Each row was made from one walk, in order. Every step used is in the known rows, and no mark comes twice. Write each row's walk.
In the rows, 128 means zero.
Known rows:
seza -> vozusa -> musegi: [145 110 101 120 128 109 140 107 121 160 132 138 117 144 131 141 121 126
 118 120 149 144 137 129 142 126  86 127  86 117 105 109  97 141 103 142
 170 139 129 117 133 136 112 172 132 124 124 117 121 136 107 105 112 138
 130 128 107 140 156  93 143 118 105 173 137 106 141 100 111 154 117 133
 142 154 130 116 145 142]
seza -> fivet: [144 107  98 104 138 133 108 142 128 148 154 140 113 154 126 129 114 123
 126 144 176 132 128 149 135 118 111  90  88 124 159 116  96 143 157 131
 103 147 139 204 120 143 105 191 127 102 128 126 140 138 119 142 118 147
 147  99  94 169 107  95 139 141 131 136 114 120 112 117 102 154 128  89
 134 159 128 121 136 120]
rogid -> vozusa: [136  96 113 105 129 154 132 114 140 173 125 156 121 146 111 124 119 107
 109 143 172 163 136 139 133 125  98 106 102 124 135 122 105 141 132 142
 123 177 102 190  95 121 150 149 134 110 122 119 125 158 141 138 118 145
 123  90 100 191 140 170 155 135 133 171 125 130 140 128 111 149 131 105
 116 174 121 117 140 152]
lesid -> vozusa: [139  97 112 108 123 136 112 113 139 173 124 127  95 158 125 120 118 119
 107 140 161 154 144 144 130 137 109 107 105 121 163 115  94 141 140 134
 164 162 102 162 120 115 134 180 141 108 106 125 130 169 128 146 123 137
 141 127 128 173 207 142 152 143 179 161 141 137 132 113 109 133 131 107
 117 185 111 116 155 131]
rogid -> vozusa -> musegi -> fivet -> lesid: [131 119 123 132 132 177 168 142 152  99 149 133 126 121 145 118 121 156
 109  94 106 141 143 113 146 132 131 134 130 127 105  79 106 121 146 134
 118 153 120 192 116 137 133 123 118 148 132 108 154 128  99 108  95 143
  75 162 204  96 162 158 147 131  92 166 110 118 130 130 118 105 132 132
 105 137 124 131 162 160]
fivet -> seza -> musegi -> rogid -> vozusa: [124 134 127 122 146 145 115 112 158 123 117 131 120 147 124 113 131  83
 113 137 182 101 106 100 130 134  96 131 114 130 104 135 112 138 123 146
 105 133 142 156 107 131 108 154 130 100 129 106 149 156 150 104 103 129
  86 132  87 151  91 120 153  89 113 136 115 116 112 121 113 136 124 118
 125 111 123 126 143 158]
seza -> vozusa: [142  95 105 100 134 123 125 111 123 180 124 141 109 137 123 133 116 107
 117 146 159 134 131 137 133 117  94 108  75 114 126 118  89 158 143 139
 150 134 124 146 112 129 139 180 138 106 117 123 126 149 137 128 119 141
 153 101 101 187 128 137 146 115 141 167 132 119 116 110 110 174 127 107
 121 160 123 116 137 148]
seza -> musegi -> fivet: [130 121 107 115 150 128 133 143 162 117 151 141 120 150 142 125 116 127
 133 123 139 114 116 151 131 125 119 111 117 135 140 126 104 136 139 140
 110 151 135 138 125 140 105 165 116 113 123 134 173 132 109 125 107 135
 103 121  60 122 120  97 136 125 144 143 102 120  88 126 108 132 135  89
 130 113 135 131 141 128]
rogid -> vozusa -> musegi -> seza -> fivet: [138 148  97 111 132 141 125 128 163 101 153 121 130 132 134 124 136 116
 110  97 162 137 133 102 160 139 117 116 108 118  83 144  96 118 112 148
 127 163 139 106 122 150  97 145 143 132 142 116 156 126 128 107 111 141
  88 133 124  79 103 112 138 128 150 136 122  95 127 106 128 100 123 145
 139 145 133 136 151 137]
musegi -> rogid -> vozusa: [116 104 127 104 132 159 132 114 125 127 122 145 126 150 116 117 128 107
 114 129 177 140 134 126 125 126 103 116 135 128 123 124 115 123 116 144
 104 187 119 144 107 118 173 147 115  94 127 113 135 175 169 139 111 141
 105 107 112 204 108 117 159 140 150 180 119 144 155 129 115 150 141 104
 114 153 111 135 137 136]
fivet -> rogid -> vozusa -> musegi -> seza: [138 128 119 120 112 175 117 105 142 110 106 138 133 123 126 103 129  95
 108  94 147 118 134  76 142 140 105 140 104 120  72 140 115 126  67 134
 123 136 157 125 129 131 115 109 139 120 138 105 146 170 117 101 105 150
  77 157 141  85 137 174 150 137 154 152 126 114 139 112 116 107 126 150
 118 142 112 125 146 120]
vozusa -> musegi: [146 115  96 124 119 136 146 119 128 149 130 142 127 165 134 133 113 109
 111 105 154 149 140 148 140 130  94 114  97 137 147 103 106 142  82 123
 144 161 138 186 139 134 120 165 119 125 131 114 127 141  88 128 115 147
 129 146 112 150 185 103 144 138 123 172 127 128 136 118 102 144 121 123
 154 165 131 119 146 110]
lesid -> musegi -> fivet: [146 126 109 109 125 136 135 143 159  96 143 115 114 158 152 108 117 119
 112 116 149 150 134 156 119 138 119 117 152 130 176 137 129 128 169 127
 126 159 126 141 131 126 136 156 113 111 112 129 177 149 110 137 116 131
 112 170 144 155 180  67 140 161 167 141 104 135 137 147 108 116 135  84
 133 142 125 138 151 108]
rogid -> vozusa -> musegi -> fivet -> seza -> lesid: [135 141 109 128 142 161 150 131 158  73 151 113 112 118 125 124 129 121
 101  98 142  99 121 110 146 129 120 126 107 131 102 103  99 147 168 132
 106 160 152 159 109 147 105 132 138 142 129 111 173 121 113  89 103 145
  66 145 129  87 157 154 143 101 120 126 103  92 103 111 127  84 121 157
 107 119 131 125 166 202]
fivet -> rogid -> vozusa -> musegi: [134 108 122 120 124 161 124 114 114 149 112 166 129 138 113 118 128 125
 107 115 143 134 137 106 143 135  94 144  92 123  94 123 121 127  77 120
 130 129 130 168 128 130 111 133 115 112 134 100 110 159 108 109 110 152
  82 132 127 132 137 157 156 130 114 155 124 127 167 117 108 140 125 123
 103 161 110 108 147 123]
seza -> musegi -> fivet -> lesid: [138 119 119 130 145 146 134 161 161  98 151 128 111 135 160 114 105 132
 125 125 101 102 117 143 129 121 135 119 124 129 133 100 106 144 174 130
 110 118 145 176 120 137 122 147 113 132 125 117 170 130  97 124 101 143
 110 156 103 134 163 120 134 117  82 135  97 117  58 127 100 132 130 102
 112 113 127 125 155 130]
vozusa -> musegi -> fivet: [142 123 105 123 130 149 160 129 141  95 145 123 133 153 145 124 118 140
 121  94 150 139 143 146 138 137 120 118 110 137 139 104  97 123 125 128
 109 183 143 163 136 141 114 157 110 127 126 123 172 131  86 118 108 141
 105 153 139  87 157  82 141 155 163 178 112 125 135 133 112 119 132 115
 138 131 135 136 149 119]
musegi -> vozusa: [146 103 117 126 127 152 139 107 126 143 132 134 117 130 128 109 115 113
 120 123 146 155 140 152 111 127 122  90 116 132 125 135 103 135 133 139
 105 154 128 165 107 109 158 161 122 107 110 119 145 161 144 145 106 132
 122 119 132 147 144 113 152 147 188 187 119 147 105 124 112 151 139 111
 134 162 120 132 138 123]
seza -> fivet -> lesid -> rogid: [152 118 123 103 128 150  81 152 116 189 138 129  93 152 169 112 113 153
 115 133 141 110 125 114 144 128 117 107 142 119 146  82 122 147 170 124
 128 114 147 180 122 137 117 190 112 112 134 116 139 144 125 140 120 156
 142 156 146 199 146 119 140 119  88  99 114 112 121 113 106 150 129 110
  99 153 107 106 153  91]
fivet -> lesid: [151  98 112 129 118 174 123 134 131 175 127 143 107 137 149 111 101 109
 121 138 118 138 137 148 116 118 118  96  94 127 160  73  98 163 153 119
 115 129 154 252 114 121 160 156 124 120 123 113 125 155 107 149 111 157
 157 162 146 209 202 166 149 123  92 156 119 134  88 119  84 163 132 108
 115 159 116 111 146 124]
musegi -> seza -> fivet -> vozusa: [159 122 107 115 127 161  97 127 149 138 144 111 114 114 154 101 115  96
 137 129 152 109 130 113 132 127 124  93  70 101 105 153  87 158 146 128
  97  81 178 176 109 134 117 170 162 105 122 127 173 149 128 116 117 143
 115 140 147  79 116 139 138 127 132 141 115 115  66  93 116 143 129 127
 123 156 118 136 143 119]
vozusa -> musegi -> seza -> lesid: [148 148  86 129 116 139 135 124 144  66 138 116 115 132 140 126 112  91
 109  82 134 119 118 135 135 130 111 109 125 139 116 112  90 164 122 129
 139 160 183  97 139 136 133 122 138 144 140 123 156 150 121 121 114 153
 107 169  83 120 198 108 133 116 121 131 123 104  99  91 109  98 124 169
 148 138 131 128 154 126]
musegi -> fivet -> rogid: [135  94 126 108 132 179 108 130 133 115 117 142 125 131 132  97 112 129
 131 140 149  92 133 116 121 118 121 118  89 122 134 111 106 132 130 119
  59 132 156 199 122 128 133 157 111 101 117 122 172 171 101 131 112 154
 108 137 139 120 113 128 149 147 183 157 104 140 119 130 104 150 145  92
  95 128 111 126 135 107]
vozusa -> rogid: [149 104 110 104 116 154 126  98  97 168 102 151 123 164 106 122 114 130
 113 125 182 137 143 128 138 134  92  96 121 134 136 112  93 151  58 117
 128 167 143 163 127 129 115 170 114 115 128 113 129 164 104 144 126 158
 130 127 129 199 159 125 150 157 150 154 132 138 141 113  96 151 121 110
 122 174 120 107 135 101]

Write each row's walk:
[152  95 128 121 110 173 122  93  99 184 101 153 117 143 124 110 113 129
 126 121 158 127 150 121 135 134  86  95 103 111 102 130 105 159  64 101
 123 104 151 177 114 121 122 170 136 113 117 115 138 174 108 124 122 152
 116 126 178 139 164 164 152 147  99 168 133 137 121 101 101 165 121 122
 105 190 107 110 140 112] | fivet -> vozusa -> rogid
[128 123 113 123 124 140 146 110 115 107 119 132 127 168 133 122 121 117
 119  91 163 137 137 133 131 135 101 119 145 138 127 114 112 122  81 128
 116 169 158 133 147 127 139 158 108 107 136 113 146 166 112 131 107 143
 103 165 128 151 140  38 149 145 121 182 125 144 160 125 105 143 135 122
 155 132 122 135 143  86] | vozusa -> musegi -> rogid
[153 134 126 117 123 158 137 149 126 125 130 110 110 144 178 110 116 182
 115  83 114 114 133 110 148 146 127 136 166 129 130  58 129 127 127 127
 128 140 149 154 141 135 117 157  98 139 128 114 174 143  87 119 105 150
  99 208 197 121 191  95 142 134 113 151 113 122 134 132 114 112 130 126
 113 129 111 128 164  93] | vozusa -> musegi -> fivet -> lesid -> rogid
[147 110 109 117 138 153 110 152 131 153 149 139 102 133 151 124 105 138
 124 137 126 119 127 142 129 113 125  90  84 119 153  88 102 156 190 122
 108 105 162 248 114 139 132 180 124 117 130 113 132 136 103 141 112 151
 153 145 137 188 149 124 140 121  80 120 106 118  90 115  95 160 129 104
 108 150 121 111 151 122] | seza -> fivet -> lesid
[133 148 116 130 131 132 114 107 131  66 119  92  83 158 135 111 127 112
 103 101 150  87 119 104 128 139 107 134 130 136 113 100 110 140 141 123
 150 137 167 108 138 128 112 164 136 114 124 106 156 173 127 109 114 138
  70 194 138 134 210  81 147 102 115 128 129 116 113  85 123 100 117 167
 128 134 109 124 169 150] | fivet -> seza -> lesid -> vozusa -> musegi -> rogid
[145  97 126 119 126 176 134 130 144 132 140 125 121 124 139 102 112 118
 140 126 138 119 139 142 118 125 124 104  83 112 130 127 103 149 148 125
  80 108 146 212 103 121 134 164 135 107 103 127 178 157 109 121 111 141
 107 127 184  89 153 147 150 139 149 187 110 140  85 122 112 156 140  99
 109 154 119 138 144 135] | musegi -> fivet -> vozusa
[136 119 116 133 140 113 141 114 146 134 136 144 114 133 137 123 118 113
 122 120 140 141 125 148 120 130 115 104 131 136 115 164 112 140 133 143
 128 121 119 101 116 118 119 166 125 111 115 122 145 150 144 129 107 128
  98 122  58 119 116  88 144 119 159 159 115 132  83 113 114 140 129 116
 149 138 125 124 139 129] | seza -> musegi -> vozusa
[147 144 103 111 124 150  85 130 134  91 135 123 130 135 143 102 124 118
 121 108 146  89 123  87 152 134 112 127  80 121  93 133 102 128  96 119
 101 113 189 135 151 149  90 153 126 112 144 113 160 147  99 108 112 153
  94 170 122  68 101  96 135 131 143 120 117 105 120  94 111 128 121 135
 131 121 121 127 146  85] | vozusa -> musegi -> seza -> fivet -> rogid
[151 109 120 117 120 154 143  88 101 140  99 148 123 141 113 106 121 150
 116 106 161 139 152 125 128 138 107  89 146 134 102 125  96 135  72 125
 106 153 135 118 118 117 127 167 116 116 119 110 153 176 136 140 112 144
 105 119 162 137 123 100 151 160 189 172 127 148 125 109 115 134 130 123
 125 170 117 121 135 114] | musegi -> vozusa -> rogid
[147 125 122 124 128 137 129 150 147  83 152 112  89 128 165 109 113 103
 124 112 108 113 127 147 105 125 126 118 150 121 142 147 134 160 210 111
 135  81 137 128 119 121 153 150 138 110 104 127 177 148 125 115 113 134
  86 172 130 131 193 109 136 132  94 115 102 117  90 112 120 119 126 121
  99 147 110 123 164 139] | seza -> lesid -> musegi -> fivet -> vozusa
[137 113 104 120 124 139 154 116 132 156 136 153 127 151 115 136 127 123
 105 104 160 172 148 129 151 139  95 124 110 131 120 125 108 129  96 139
 157 174 109 161 118 130 129 141 131 127 129 110 119 140 112 116 112 142
 100 119 115 140 156 144 149 136 123 174 131 123 158 120 114 129 123 131
 139 170 127 117 148 141] | rogid -> vozusa -> musegi
[127 119 125 105 123 128 134 118 135 111 123 135 115 159 132 113 136  87
 101 120 168 157 137 136 118 137 102 134 186 128 141 150 148 115 125 141
 142 168 101  94 118 111 164 145 111  93 123 114 140 174 163 133 109 128
  93 146 125 213 147  61 154 150 137 140 119 139 181 141 118 126 133  99
 126 153 107 131 148 118] | lesid -> musegi -> rogid -> vozusa
[142 149  94 109 128 121 103 127 158  85 151  90 107 148 148 118 134 134
 108  94 151 123 136  99 155 150 126 119 113 118 113 133  93 113 128 147
 172 160 142  79 142 143  81 181 153 123 126 121 168 143 113 112 118 133
  91 160 140  63 181  87 136 139 180 139 130 102 122  94 130  94 116 149
 142 152 123 133 164 120] | lesid -> vozusa -> musegi -> seza -> fivet
[135 113 129 126 142 136 129 135 156 131 155 132 116 133 155 113 117 117
 141 133 129 101 122 141 129 128 121 116  95 115 114 146 107 148 149 126
 106  91 139 152 111 128  99 166 136 109 111 133 176 139 107 104 106 130
  95 123 111  64 128 132 139 112 112 157 105 127  58 112 112 149 130 100
 114 133 121 133 147 137] | seza -> musegi -> fivet -> vozusa
[152 131 121 118 106 126 145  98 117 122 108 136 112 150 137 104 128 142
 101  92 154 164 152 136 126 149 107 111 197 137 119 158 133 123  87 116
 145 132 125  66 134 110 116 166 112 119 116 111 146 174 129 131 112 130
  92 162 171 145 160  68 148 176 169 136 132 140 151 117 117 119 123 118
 142 166 113 123 146  92] | lesid -> musegi -> vozusa -> rogid
[132 135 128 112 135 139 119 157 139 105 152 127 101 150 158 108 131 131
  99 122 135 135 127 121 127 132 128 131 191 119 122 122 150 112 198 132
 138 117 129 134 120 129 147 158 115 102 136 108 139 149 150 127 103 129
  87 166 147 218 135  65 147 137  57  90 104 116 155 127 121 128 127 106
  96 135 103 125 159 122] | seza -> fivet -> lesid -> musegi -> rogid -> vozusa
[152 125 128 103 128 157  91 121 133 162 119 122  88 132 131 111 122 103
  92 140 175 102 107  97 136 133  92 117 122 130 127  96 123 171 159 132
 126 130 137 142  94 125 124 154 143 114 124 109 139 164 161 117 122 153
 114 138 100 193 168 194 146  89 120  96 121 103 123 103 121 112 118 148
  89 162 109 101 155 169] | fivet -> seza -> lesid -> rogid -> vozusa
[138  98 115 104 135 154  78 134 112 167 130 151 112 149 134 112 113 121
 126 150 160  95 125 118 129 118 109 108  69 119 129 120 109 140 139 110
  83 100 153 209 127 139 123 186 120  93 132 115 130 154 108 138 120 153
 127 117  77 167  85 121 144 135 141 108 106 126 115 112  99 170 130  86
 102 143 109 106 134  99] | seza -> fivet -> rogid
[140 137 116  97 119 153  93 123 144 111 115 118 100 124 148 110 128 104
  95 114 163 117 110  98 141 135 111 120 171 128 107 140 117 156 141 156
 143 173 133  35 104 126 156 125 143 121 130 121 160 174 182 135 121 153
  99 139  88 178 158 165 142 104 156 109 127 102 124 100 131  93 130 159
  98 157 107 117 151 144] | musegi -> seza -> lesid -> rogid -> vozusa
[146 135 124 112 128 141 117 138 115 169 151 133 106 144 160 126 131 180
 104 101 130 131 131  92 167 142 113 135 156 118 100 102 132 118 140 131
 158 121 113 130 124 141  99 174 121 134 142 101 119 125 117 110 110 148
  92 158 164 139 141 129 143 115  63 112 119 100 157 108 126 121 117 144
  91 157 111 105 167 115] | seza -> fivet -> lesid -> rogid -> vozusa -> musegi
[151 131 102 116 126 174 103 153 157 119 148 110 111 117 158 104 108 109
 121 124 124 102 124 112 132 119 136  96 101 112 128  91  87 153 172 129
  95 124 189 210 119 142 136 150 142 130 137 119 159 137 121 134 110 154
 135 173 149 148 138 131 137 121 120 119 104 101  63 109  98 128 130 130
 116 139 123 134 152 116] | musegi -> seza -> fivet -> lesid
[125 119 118 121 124 127 132 104 122 107 111 113 107 175 141 116 131 133
 111  99 161 137 146 113 132 145 107 136 168 131 122 113 116 113  88 136
 170 168 117  82 146 119 140 177 121 106 119 111 148 177 124 127 113 132
  81 168 148 136 193  43 154 144 150 180 133 146 164 111 120 121 132 126
 142 153 107 133 158 108] | lesid -> vozusa -> musegi -> rogid
[115 110 137 115 150 149 112 129 153 112 134 164 123 136 134 109 126 130
 118 137 138  89 116 105 136 124 118 139 113 120  92 144 124 116 132 141
 100 124 116 132 111 135  95 143 113 103 122 117 157 154 124 105 103 138
  67  98  63 110  67 158 146 120 138 123  98 118 113 125 122 133 134  98
  84 115 113 117 139 146] | seza -> musegi -> fivet -> rogid -> vozusa
[148 124 105  97 116 142 113  94 119 126  90 123 123 129 121 111 125 111
 115 118 177 112 129  92 147 134  92 106 112 114  75 139  75 153  70 138
 143 148 167  55 122 136 120 155 143 122 130 118 159 164 139 116 118 148
 129 128 150 149 120 129 142 132 168 154 138 104 109  87 115 142 125 139
 114 147 120 123 134 128] | musegi -> seza -> vozusa -> rogid
[133 113 126 117 123 151 120 119 137  90 117 119 108 150 139 103 128 159
 111 107 123 104 144  98 144 143 126 151 115 122 103 102 117 105 123 119
 137 129 126 123 140 129  94 163 123 114 114 115 165 167  94 108 107 135
  61 162 163  76 170 114 150 153 180 154 119 135 142 115 122 112 131 119
 101 144 105 125 161 108] | lesid -> vozusa -> musegi -> fivet -> rogid
[155 138  92 124 114 152 139 123 151 100 128 122 134 136 143 114 118 101
 112  80 153 142 132 127 137 139 109 112 107 133 116 121  90 144  86 134
 129 166 172 140 141 137 113 136 135 131 136 120 164 151 104 119 113 147
 123 179 142 103 171 109 144 140 148 175 132 124 116 111 104 108 125 136
 169 145 134 136 147 103] | vozusa -> musegi -> seza
[110 120 123 115 148 125 129 118 141 121 131 156 121 153 126 125 132  93
 114 128 170 123 112 127 133 130 102 131 151 132 100 142 121 119 110 149
 133 155 116  90 112 126 139 154 111  95 131 115 135 167 161 125 107 133
  89  99  44 188  85  92 151 110 105 153 114 128 130 117 117 144 133 108
 122 122 120 128 138 137] | seza -> musegi -> rogid -> vozusa
[153 123 130 112 116 156 129 113 128 112 119 123 113 147 142  97 127 146
 120 106 141 125 146 126 131 148 111 118 155 115 123 145 132 130 111 104
 126  98 143 108 129 124 111 167 117 119 106 118 182 163  99 107 112 136
  82 162 212  97 167 106 143 173 127 134 112 133 132 120 117 126 122 108
 104 159 107 127 152  97] | lesid -> musegi -> fivet -> vozusa -> rogid
